Each row was made from one small tree. The marks that hang from a mark follow it in brackets, in the order of their numbers. Every link used is in the known rows. Write each row's tree.
Known rows
k193{k226}: [ 0.43 -0.15  0.16  0.06 -2.43  0.08  0.29  0.87  0.03 -0.39 -0.12 -0.24
 -0.14 -0.03  0.30 -0.19 -0.45 -0.33 -0.16 -0.16  0.77  0.03 -1.21]
k796{k673 k984{k650}}: [-1.09  0.16  2.27  0.42 -0.74  0.88  0.38  2.34  0.27 -1.28  0.98  2.74
 -0.39 -0.53  0.40 -3.44 -0.45  3.90  0.41  0.12 -0.80 -0.08  0.49]
k226{k796}: [ 0.12  0.11  0.21 -1.65  1.18  0.11  0.17  0.71 -0.03 -0.09  0.19 -0.30
 -0.53 -0.08 -0.10  1.19  0.18  0.96  0.28 -0.13 -0.37  0.37  0.02]
k650{k765 k984{k796{k206 k226}}}: [ 0.80 -0.58 -0.72  0.55  0.18  1.11 -0.56  2.65  0.15 -2.21 -0.48  2.61
  0.19 -1.93 -1.81  0.13 -0.17  5.39  3.11  0.33 -0.12 -0.57  0.08]
k984{k650{k765} k796{k226}}: [ 1.30  0.59  1.77 -0.64  0.73  1.95 -0.86  2.99  0.22 -1.39 -0.10  1.35
 -0.13 -1.08 -2.44 -0.44 -0.46  6.53  1.45 -0.23  0.28 -0.21 -0.48]
k796{k673 k728 k984}: [-1.28  0.29  1.33  0.95 -0.80  1.04  0.77  3.67  0.15 -1.97  1.25  3.44
  0.24 -0.38  1.40 -1.92 -1.00  1.17 -0.45 -0.14 -2.78  0.73  0.41]
k728{k796{k206 k226}}: [-0.14 -0.48 -0.72  1.12  0.13 -0.36 -0.67  0.76  0.01 -1.91 -0.23  5.25
 -0.53 -0.37 -0.01 -0.39  1.24  0.49  0.91 -1.00 -0.38  0.14  0.28]
k796{k226 k673 k728}: [-0.81 -0.06  2.64  0.80 -0.21  1.09 -0.01  3.74 -0.11 -2.15  0.61  4.70
  0.23 -0.30  0.64  0.01 -1.19  0.30 -0.08 -0.22 -1.98  0.74  0.38]
k796{k226}: [ 0.06 -0.07  1.59  0.47  0.26  0.21 -0.52  1.12 -0.09 -0.96 -0.11  2.33
 -0.05 -0.22  0.14 -0.35 -0.15 -0.08 -0.01  0.03  0.74  0.11  0.00]
k650{k765 k984{k796{k673 k728}}}: [ 0.12  0.30  1.03  0.34 -0.06  2.45  0.44  3.48  0.10 -1.67  0.52  1.81
  0.65 -1.45 -1.71  1.27 -1.11  6.21  2.62 -0.50 -3.02  0.29  0.26]
k765{k650{k984}}: [ 0.57  1.63 -0.03  0.41 -0.78  0.42  0.25 -0.57  0.56 -0.04  1.21  0.41
 -0.47 -0.53 -1.12 -0.33  0.59  0.79  1.97 -1.16 -0.40 -0.35  1.07]
k765{k650{k984{k796{k673 k728}}}}: [-0.13  2.04  1.02  0.30 -0.39  2.11  0.46  3.93  0.55 -1.71  2.21  2.87
 -0.54 -0.86 -1.99  0.09 -0.18  3.13  3.13 -1.58 -3.42  0.68  0.86]
k650{k765 k984{k796}}: [ 1.00  0.26  0.03 -0.18  0.25  1.40  0.08  0.76  0.14 -0.50 -0.17 -0.39
  0.44 -1.45 -2.23  1.02 -0.33  5.59  2.89 -0.14 -0.34 -0.40  0.09]
k193{k226{k796}}: [ 0.48  0.12  0.28 -1.62 -1.29  0.19  0.46  1.56 -0.12 -0.62 -0.07 -0.49
 -0.64 -0.11  0.39  1.03 -0.26  0.56  0.27 -0.15  0.26  0.34 -1.28]
k765{k650{k984{k796}}}: [ 0.98  1.96  0.13 -0.10  0.02  1.22  0.17  1.30  0.70 -0.47  1.40  0.52
 -0.81 -0.67 -2.46 -0.28  0.82  2.49  3.20 -1.26 -0.57 -0.08  0.61]
k728{k796{k226 k673}}: [-0.28 -0.06  3.34  1.06  0.22  0.57 -0.21  1.16 -0.05 -1.52  0.30  6.16
 -0.22 -0.46  0.66 -0.21  0.59  1.09  0.46 -1.54 -0.40  0.54  0.48]
k984{k650{k765}}: [ 0.81  0.24  0.00 -0.27 -0.47  0.90 -0.57 -0.26  0.11  0.08 -0.25 -1.14
  0.27 -0.53 -1.25 -0.20 -0.38  4.77  0.17 -0.11 -0.21 -0.49 -0.05]
k796{k728}: [-0.32  0.36 -0.88  0.27 -0.13  0.64  0.03  1.42  0.12 -0.66  0.40  0.54
  0.13  0.22 -0.35  0.53 -0.69  0.07 -0.26 -0.27 -2.19  0.55  0.12]
k673{k796{k206 k728 k984{k650}}}: [-0.83  0.04 -2.12  0.78 -0.54  0.55 -0.06  4.64  0.32 -1.45  0.69  3.36
 -0.90 -0.33 -1.97 -2.26 -0.30  4.07  1.05  0.27 -3.57  0.24  0.72]
k673{k796}: [-0.13  0.14  0.38  0.23  0.40 -0.14 -0.21  1.37 -0.35  0.90 -0.27  0.86
 -0.32 -0.20 -1.35  0.96  0.01  0.58  0.32  0.10 -0.53  0.00  0.35]
k796{k206 k226 k728}: [-0.54 -0.49 -1.51  1.00 -0.08  0.29 -0.61  3.42  0.01 -2.43  0.19  3.66
 -0.10 -0.07 -0.02 -0.24 -0.64 -0.28  0.20  0.13 -1.87  0.43  0.11]
k226{k193 k796{k206}}: [-0.48 -0.41 -2.74 -0.18  2.14 -1.05 -0.08  1.72 -0.04 -1.36  0.60 -0.11
 -0.98 -0.57 -0.04 -0.81  0.43  0.73  1.10  0.52 -1.26  0.04  0.40]
k984{k650}: [ 0.21  0.13  0.10 -0.53 -0.11  0.60 -0.23  0.31  0.29 -0.12  0.30 -0.11
 -0.54  0.07 -1.35 -0.97 -0.19  2.92  0.77  0.10 -0.14 -0.10  0.13]

Write each row's tree
[-0.50 -0.14 -1.59 -1.27  0.44  0.12  0.21  2.76  0.41 -1.70  0.72  1.47
 -1.18 -0.40 -0.42 -2.44  0.25  4.34  1.01  0.39 -1.20 -0.09  0.27]  k226{k796{k206 k984{k650}}}
[ 0.02  0.04 -1.76  0.64 -1.04  0.53 -0.35  0.29  0.24 -1.77  0.05  2.87
 -0.20 -0.96 -0.46 -2.55  1.07  5.90  0.65 -1.13 -1.29 -0.23  0.17]  k728{k796{k206 k984{k650{k765}}}}
[ 0.31  0.49  0.40 -0.01 -0.74  1.06 -0.26  0.80  0.42 -0.71  0.12 -0.02
  0.28 -0.77 -0.32 -2.47 -0.56  5.28 -0.23 -0.07 -0.13 -0.44  0.15]  k796{k984{k650{k765}}}
[ 1.24  0.23  1.61  0.25  0.62  1.58 -0.46  1.83  0.09 -1.39 -0.30  1.92
  0.33 -1.67 -1.94  0.59 -0.55  5.27  2.98 -0.30  0.52 -0.34  0.16]  k650{k765 k984{k796{k226}}}
[-1.11 -0.88  0.37  1.39 -0.36  0.53 -0.24  4.57 -0.08 -2.87  0.45  5.49
  0.05 -0.52  0.62 -0.33 -0.85  0.29  0.10  0.18 -2.57  0.45  0.25]  k796{k206 k226 k673 k728}
[-0.28 -0.10  3.51  0.38  0.75  1.31 -0.22  4.30 -0.09 -1.89  0.60  4.24
 -0.31 -0.72 -0.25 -0.40 -0.32  2.23  1.25 -0.15 -0.19  0.30 -0.06]  k984{k796{k226 k673}}
[-1.12 -0.56  0.43 -0.94  0.07  0.56  0.44  3.84  0.24 -2.25  1.12  3.24
 -0.98 -0.68  0.29 -2.52 -0.02  4.86  0.78  0.55 -1.81  0.05  0.43]  k226{k796{k206 k673 k984{k650}}}
[-1.62 -0.69  0.67  1.77 -0.82  0.69 -0.04  5.52  0.22 -3.72  0.93  6.55
 -0.03 -0.67  1.62 -2.70 -0.88  0.89 -0.18  0.28 -2.44  0.56  0.54]  k796{k206 k226 k673 k728 k984}
[-1.20  0.38  1.51 -0.70  0.40  1.22  0.78  4.29  0.11 -2.04  1.46  3.09
 -0.23 -0.32  1.32 -0.67 -0.81  2.05 -0.13 -0.37 -3.07  0.99  0.59]  k226{k796{k673 k728 k984}}
[ 0.08 -0.02 -1.03  0.97  1.96  0.26 -0.94  4.25  0.14 -2.67  0.71  2.59
 -1.48 -0.87 -2.48 -3.29  0.28  4.45  3.01  0.45 -0.51 -0.19  0.10]  k984{k650 k796{k206 k226{k193}}}
[ 0.07 -0.40 -0.26  0.76 -0.81  0.63 -0.99  2.72  0.28 -2.56 -0.09  3.06
  0.10 -1.16 -0.03 -3.12 -0.58  5.09  0.07  0.39  0.05 -0.54  0.06]  k796{k206 k226 k984{k650{k765}}}
[ 0.26  0.93 -0.05 -0.55  1.65  0.60 -0.20  1.84  0.19 -1.22  0.86 -0.97
 -0.58 -1.01 -0.44 -2.86 -0.47  6.01  0.87 -0.14 -0.67 -0.21  0.67]  k226{k193 k796{k984{k650{k765}}}}
[ 0.07  0.73 -0.42  0.20 -0.83  1.68 -0.13  2.24  0.58 -1.41  0.58  0.55
  0.39 -0.46 -0.54 -1.96 -1.24  5.37 -0.26 -0.37 -2.27  0.18  0.27]  k796{k728 k984{k650{k765}}}
[-0.96 -0.14 -0.69  1.54 -0.17  0.19 -0.37  5.67  0.00 -2.23  0.15  5.75
 -0.42 -0.60 -0.55 -1.56 -0.53  1.09  0.36  0.11 -2.46  0.39  0.56]  k673{k796{k206 k226 k728 k984}}
[ 0.79  0.66 -0.88 -0.04  0.17  2.06  0.10  2.27  0.26 -1.06  0.25  0.06
  0.58 -1.25 -2.44  1.35 -0.78  5.51  2.68 -0.55 -2.31  0.19  0.31]  k650{k765 k984{k796{k728}}}
[ 0.98  0.57  0.12 -1.10  0.47  1.75 -0.55  1.75  0.10 -0.40  0.05 -0.91
 -0.11 -0.82 -2.56 -0.02 -0.15  6.56  1.47 -0.19 -0.46 -0.18 -0.40]  k984{k650{k765} k796}
[-0.59 -0.20 -1.67  2.46  1.48 -0.49 -0.76  4.83 -0.29 -1.91  0.36  4.13
 -0.91 -0.64 -1.44 -1.10 -0.70  0.22  1.28  0.32 -2.85  0.49  0.83]  k673{k796{k206 k226{k193} k728}}
[-0.05  0.08 -1.28  0.06  0.61  1.51 -0.75  5.51  0.37 -2.98  0.68  3.70
 -1.01 -0.42 -2.83 -1.11 -0.33  4.57  2.24  0.12 -2.38  0.42 -0.12]  k984{k650 k796{k206 k226 k728}}
[-0.69 -0.27 -1.34  0.52 -0.51 -0.03 -0.14  3.28  0.12 -0.84  0.23  2.85
 -1.01 -0.52 -1.66 -2.70  0.38  4.12  1.21  0.61 -1.44 -0.37  0.57]  k673{k796{k206 k984{k650}}}
[ 0.16 -0.76 -1.92 -1.27 -1.52 -0.38  0.25  2.22 -0.10 -1.49 -0.11  0.24
 -0.82 -0.33  0.33  0.72  0.15  0.47  0.46  0.26 -0.30  0.11 -1.24]  k193{k226{k796{k206}}}
[-0.44  1.07 -0.15 -1.48  0.58  1.55  0.31  3.46  0.44 -1.67  1.29  1.22
 -0.87 -0.05 -0.90 -1.70 -0.70  4.50  0.80 -0.42 -2.58  0.74  0.59]  k226{k796{k728 k984{k650}}}
[-0.15 -0.25 -1.34  0.64 -0.76  0.30 -0.38  2.77 -0.10 -0.66 -0.25  1.81
 -0.15 -1.13 -1.56 -1.86 -0.06  5.88  0.45  0.48 -1.35 -0.59  0.46]  k673{k796{k206 k984{k650{k765}}}}
[-0.37 -0.61 -1.32  1.94  1.23 -1.10 -0.98  2.12 -0.02 -2.06  0.24  2.50
 -0.61 -0.75  0.26 -2.41 -0.15 -0.40  0.97  0.63 -0.06 -0.08  0.32]  k796{k206 k226{k193}}
[ 0.17  0.57  1.05 -0.33  0.02  2.69 -0.14  4.32  0.11 -1.65  0.70  1.41
  0.09 -0.73 -2.06  0.22 -1.03  7.19  1.28 -0.42 -3.28  0.51 -0.09]  k984{k650{k765} k796{k673 k728}}
[ 0.14 -0.25 -2.02 -0.54  0.42  0.73 -0.29  2.93  0.29 -1.42  0.46  0.86
 -1.00 -0.35 -2.52 -1.29  0.49  4.74  2.28  0.40 -1.12 -0.19 -0.41]  k984{k650 k796{k206}}
[-0.53  0.54  1.74  2.06  1.43 -0.41 -0.60  3.75 -0.24 -1.13  0.46  3.72
 -0.82 -0.92 -0.28 -3.32 -0.42  0.78  0.72  0.09 -0.02  0.14  1.08]  k673{k796{k226{k193} k984}}
[-1.49 -0.95 -0.25  1.07 -1.09 -0.15  0.35  2.85  0.11 -2.08  0.57  3.62
 -0.01 -0.76  1.78 -2.65  0.03  1.04 -0.11  0.61 -1.28 -0.13  0.32]  k796{k206 k673 k984}
[ 0.16  0.55  1.32  1.49  0.70  0.61 -1.00  2.23  0.25 -2.09  0.51  1.67
 -0.21 -1.23 -0.22 -4.47 -0.99  4.81  0.48  0.05  0.54 -0.46  0.65]  k796{k226{k193} k984{k650{k765}}}
[-0.38  0.08 -2.01  1.57  2.00  0.35 -0.76  5.48  0.12 -3.23  0.98  3.24
 -0.87 -0.67 -1.42 -2.00 -0.39  1.45  2.07  0.11 -2.31  0.58  0.10]  k984{k796{k206 k226{k193} k728}}
[-1.35 -0.78  0.05 -0.42  0.18  0.09  0.66  3.69  0.07 -2.30  0.84  3.47
 -0.49 -0.76  1.77 -1.62  0.18  1.98  0.13  0.39 -1.64  0.20  0.44]  k226{k796{k206 k673 k984}}
[-1.02 -0.54  0.40  2.42  1.11 -0.74 -0.56  2.17 -0.24 -2.81  0.60  6.30
 -0.80 -0.94  0.76 -2.31  0.94  0.80  1.52 -0.93 -1.29  0.21  0.66]  k728{k796{k206 k226{k193} k673}}
[-0.90  0.27 -2.26 -0.98  0.29  0.98  0.27  4.17  0.52 -2.50  1.16  2.05
 -0.96 -0.20 -0.73 -1.90 -0.16  4.41  0.91  0.03 -3.31  0.54  0.43]  k226{k796{k206 k728 k984{k650}}}
[-0.91  0.00 -2.52  0.56 -0.91  0.76  0.02  3.48  0.58 -2.40  0.90  2.30
 -0.52 -0.21 -0.66 -3.22 -0.38  3.58  0.66  0.29 -2.93  0.23  0.37]  k796{k206 k728 k984{k650}}
[-0.51 -1.25 -0.11 -0.74 -1.90  0.02  0.73  3.50 -0.20 -1.95  0.16  2.08
 -0.66 -0.57  1.18  0.56 -0.10  0.95  0.30  0.43 -0.99  0.30 -1.10]  k193{k226{k796{k206 k673}}}
